What can hang from each mark:
ditas: lasef muta zoku
zoku: ditas
lasef: ditas lonuz vupo
lonuz: lasef muta tesef zoku
muta: ditas lonuz
vupo: lasef

(in the rows, 128 means zero)
Known rows, with every way that one mark hangs from another:
ditas[lasef zoku]: [164 166 144 130 126 133 137 154 149 144  65  67 128 108 106 138 194 114
 100 108 145 109 114 105 135]
vupo[lasef[ditas[muta] lonuz]]: [128  93 135 133 118 138 150  90 133  55 210 122 106 126 122 146 137 143
  72 128 138 133 102 118 116]
ditas[lasef muta zoku]: [161 168 144 121 110 161 150 115  98 171  93  73 130 102 104 143 164 109
 113 130 135 115 103 119 143]
muta[lonuz[lasef]]: [155 159 150 136 112 135 126  86 163 195 154 134 102 137 105 170 141 109
  95 133 159  99 113 140 117]
ditas[muta[lonuz[tesef]] zoku]: [196 133 171 145 120 137 147 114  93 177 140  90 106 104 137 194 137  89
  96 148 139 141  83  99 140]
lasef[ditas[zoku] lonuz[muta] vupo]: [138 107 141 171 119 123 147 150 184  98 117  92  92 100 146 167 181 152
  71  99 124 163  64  80 107]
ditas[muta zoku]: [156 133 130 123 116 150 141 121 101 150 124  87 131 109 132 152 129 128
 123 139 110 128 105 114 140]
muta[ditas[zoku] lonuz[tesef]]: [186 104 159 148 148 105 173 113 120 141 115  95 108 145 110 237 164  78
  51 106 170 133  68  98 142]
lasef[ditas[muta] lonuz[tesef] vupo]: [152  99 158 157 106 126 146 142 132  99 192 124  94 128 172 171 122 139
  74 143 146 191  91 106 114]
zoku[ditas[lasef[lonuz[tesef]] muta]]: [159 142 173 142 105 120 172 101  75 109 152 125 141  99 103 124 139 109
  57 165 161 153  77 125 134]
lonuz[lasef[ditas vupo] muta tesef]: [129 130 175 134  92 107 159 154 160 167 139 151 132 106 128 169 135  99
  69 146 157 173  70 173 106]
ditas[muta[lonuz]]: [146 137 140 136 113 164 146  66  80 185 172 129 111 121 117 160 108 109
 126 148 131 128  96 125 136]
lasef[lonuz]: [141 133 154 144 136 118 119 115 142 104 148 129  77 129 119 145 147 133
  94 122 132 134 119 102 116]
zoku[ditas[lasef[lonuz]]]: [146 145 150 148 117 115 157 114 124  92 124 115 142 109 100 107 166 132
  61 137 161 130  93 115 127]
zoku[ditas[lasef muta[lonuz[tesef]]]]: [167 143 166 146 103 131 180  88  70 152 152 118 159  99 106 136 135  91
  70 168 174 145  69 129 143]
lasef[ditas[muta]]: [130  98 117 129 106 144 158  97 109 106 174 126 148 134 147 137 118 156
 126 130 120 135  81 135 116]
lonuz[lasef muta zoku[ditas]]: [111 147 164 119 102  99 150  79 158 140 131 141 133  80  85 159 149 132
  61 147 137 142  56 171  96]
zoku[ditas[lasef[lonuz vupo]]]: [137 145 139 152 110 126 152 136 138 105 121 111 141 108 110 109 157 137
  66 140 162 145 111 112 129]
zoku[ditas[lasef[vupo] muta[lonuz]]]: [142 148 132 150  97 158 174  95  92 162 146 111 155 100 109 123 129 113
  85 158 165 142  89 125 142]
vupo[lasef[ditas lonuz[tesef zoku]]]: [149  80 171 137 134  89 130 124 168  24 196 111  83 116 138 177 167 134
  44 121 163 162 108 105 101]
muta[ditas[lasef zoku] lonuz]: [169 138 133 142 140 142 176  84 127 164  87  75 115 146  72 213 196  93
  61  85 172  94  70  98 145]

Rows:
[180 167 206 149 134 109 149 150 136 140  69  82  84  79  91 172 211  77
  51 117 157 142  78  92 126] | ditas[lasef[lonuz[muta tesef]] zoku]
[139 156 135 128  94 174 137  77 118 216 175 135 108 130 113 167 100 115
 113 155 140 129 108 147 131] | ditas[muta[lonuz[lasef[vupo]]]]
[ 99 143 138 107 110 132 173  70 126 176 115 156 131 133  59 174 135 106
  72 119 136 111  61 185 123] | lonuz[lasef muta[ditas]]
[143 164 168 134 132 124 118 103 152 118 117 107  72 113  93 153 189 130
  79 112 159 131 116 108 109] | ditas[lasef[lonuz[zoku]]]
[164 110 122 146 145 131 170  86 131 148 113  89 111 152  94 218 166 107
  74  91 151 105  71  95 140] | muta[ditas[zoku] lonuz]
[140 137 127 143  87 146 164  89 109 162 172 130 157 113 120 136 100 129
  86 169 146 137  90 144 132] | zoku[ditas[muta[lonuz[lasef[vupo]]]]]
[117 143 129 113  82 130 131 101 167 144 168 127 133 115 127 153 114 162
  81 162 141 156 114 165 106] | lonuz[lasef[vupo] zoku[ditas[muta]]]
[149 125 157 127  90 104 137 174 182 141 155 139 135 145 158 163 126 125
  76 149 168 157 118 163 108] | lonuz[lasef[ditas vupo] tesef]
[159 133 188 112  92  86 141 109 136 127 177 139 130 106 126 178 121 122
  52 179 160 168  93 169 104] | lonuz[lasef tesef zoku[ditas[muta]]]
[144 134 140 132 143 137 162  49 127 148 119 106  94 147  64 221 185 107
  62  89 177 114  74 115 123] | muta[ditas[lasef] lonuz[zoku]]
[161 170 148 139 106 168 142 132 124 167 104  67  90 102 109 155 168 120
  89 129 139 141 115  93 139] | ditas[lasef[lonuz vupo] muta zoku]
[117 150 131 110 100 128  98 127 207 157 138 129  97 128 124 171 133 155
 102 133 142 145 148 158 100] | lonuz[lasef[vupo] zoku]
[109 118 155 138 125 104 158  90 122 104 120 127 134  64 104 146 153 131
  86 135 125 162  54 130 111] | lonuz[muta zoku[ditas]]
[158 115 157 151 106 123 171  93  71 135 174 131 157 103 131 144 107 104
  80 172 151 151  74 126 137] | zoku[ditas[muta[lonuz[tesef]]]]
[116 136 110 118  77 152 140 118 169 161 171 137 139 147 137 144 106 160
 108 143 134 131 112 171 110] | lonuz[lasef[ditas[muta] vupo]]
[154 106 108 157 101 159 151 134 149 147 148  82 131 124 169 172 137 152
 111 120 130 149  87  97 125] | lasef[ditas[muta[lonuz] zoku] vupo]
[151 141 147 157 124 128 139  97 152 146 135 103 108 104 117 169 165 124
  81 128 170 143 100 102 117] | muta[lonuz[zoku[ditas[lasef[vupo]]]]]
[124 136 136 128 107 134 146 101 121 117 137 108 138  94 117 140 141 148
  96 147 144 161 103 129 119] | lonuz[zoku[ditas[lasef[vupo] muta]]]
[152 103 124 167 120 121 130 167 200  78 132  79  93 129 168 163 174 171
  77 101 133 153 102  74 110] | lasef[ditas[zoku] lonuz vupo]
[138 135 112 127  88 130 129 160 215 144 128 104 138 143 147 152 145 165
  92 121 140 121 116 145 109] | lonuz[lasef[ditas[zoku] vupo]]
[136  87 119 132 125 123 145 143 166  56 152  86 141 121 136 141 164 140
  87 112 140 119 112 114 123] | vupo[lasef[ditas[zoku]]]
[145 150 165 119  97 109 120 176 168 174 138 145 119 135 138 159 113 101
  84 162 165 157 149 167 119] | lonuz[lasef[vupo] tesef]
[151 163 211 140 135 105 138 111 127 131 108 120  69  85  83 173 195  89
  57 122 165 161  84 114 109] | ditas[lasef[lonuz[muta tesef zoku]]]
[168 138 142 147 108 128 135 102 188 167 148 107 113 138 125 184 163 134
  79 117 155  97  84 126 108] | muta[lonuz[lasef[ditas[zoku]]]]
[141 103 130 135 148 126 153  51 129 135 144 117  93 151  92 229 156 121
  74  94 157 126  79 111 122] | muta[ditas lonuz[zoku]]
[122 107 149 132 142 125 160 100 135  79 140 106  88 107  77 171 169 106
  47 108 138 128  89 110 129] | vupo[lasef[lonuz[muta[ditas[zoku]]]]]
[159 169 168 143 104 169 153 110  86 216 142 114 107 110 108 165 131  70
 100 155 175 157 111 128 144] | ditas[lasef[vupo] muta[lonuz[tesef]]]
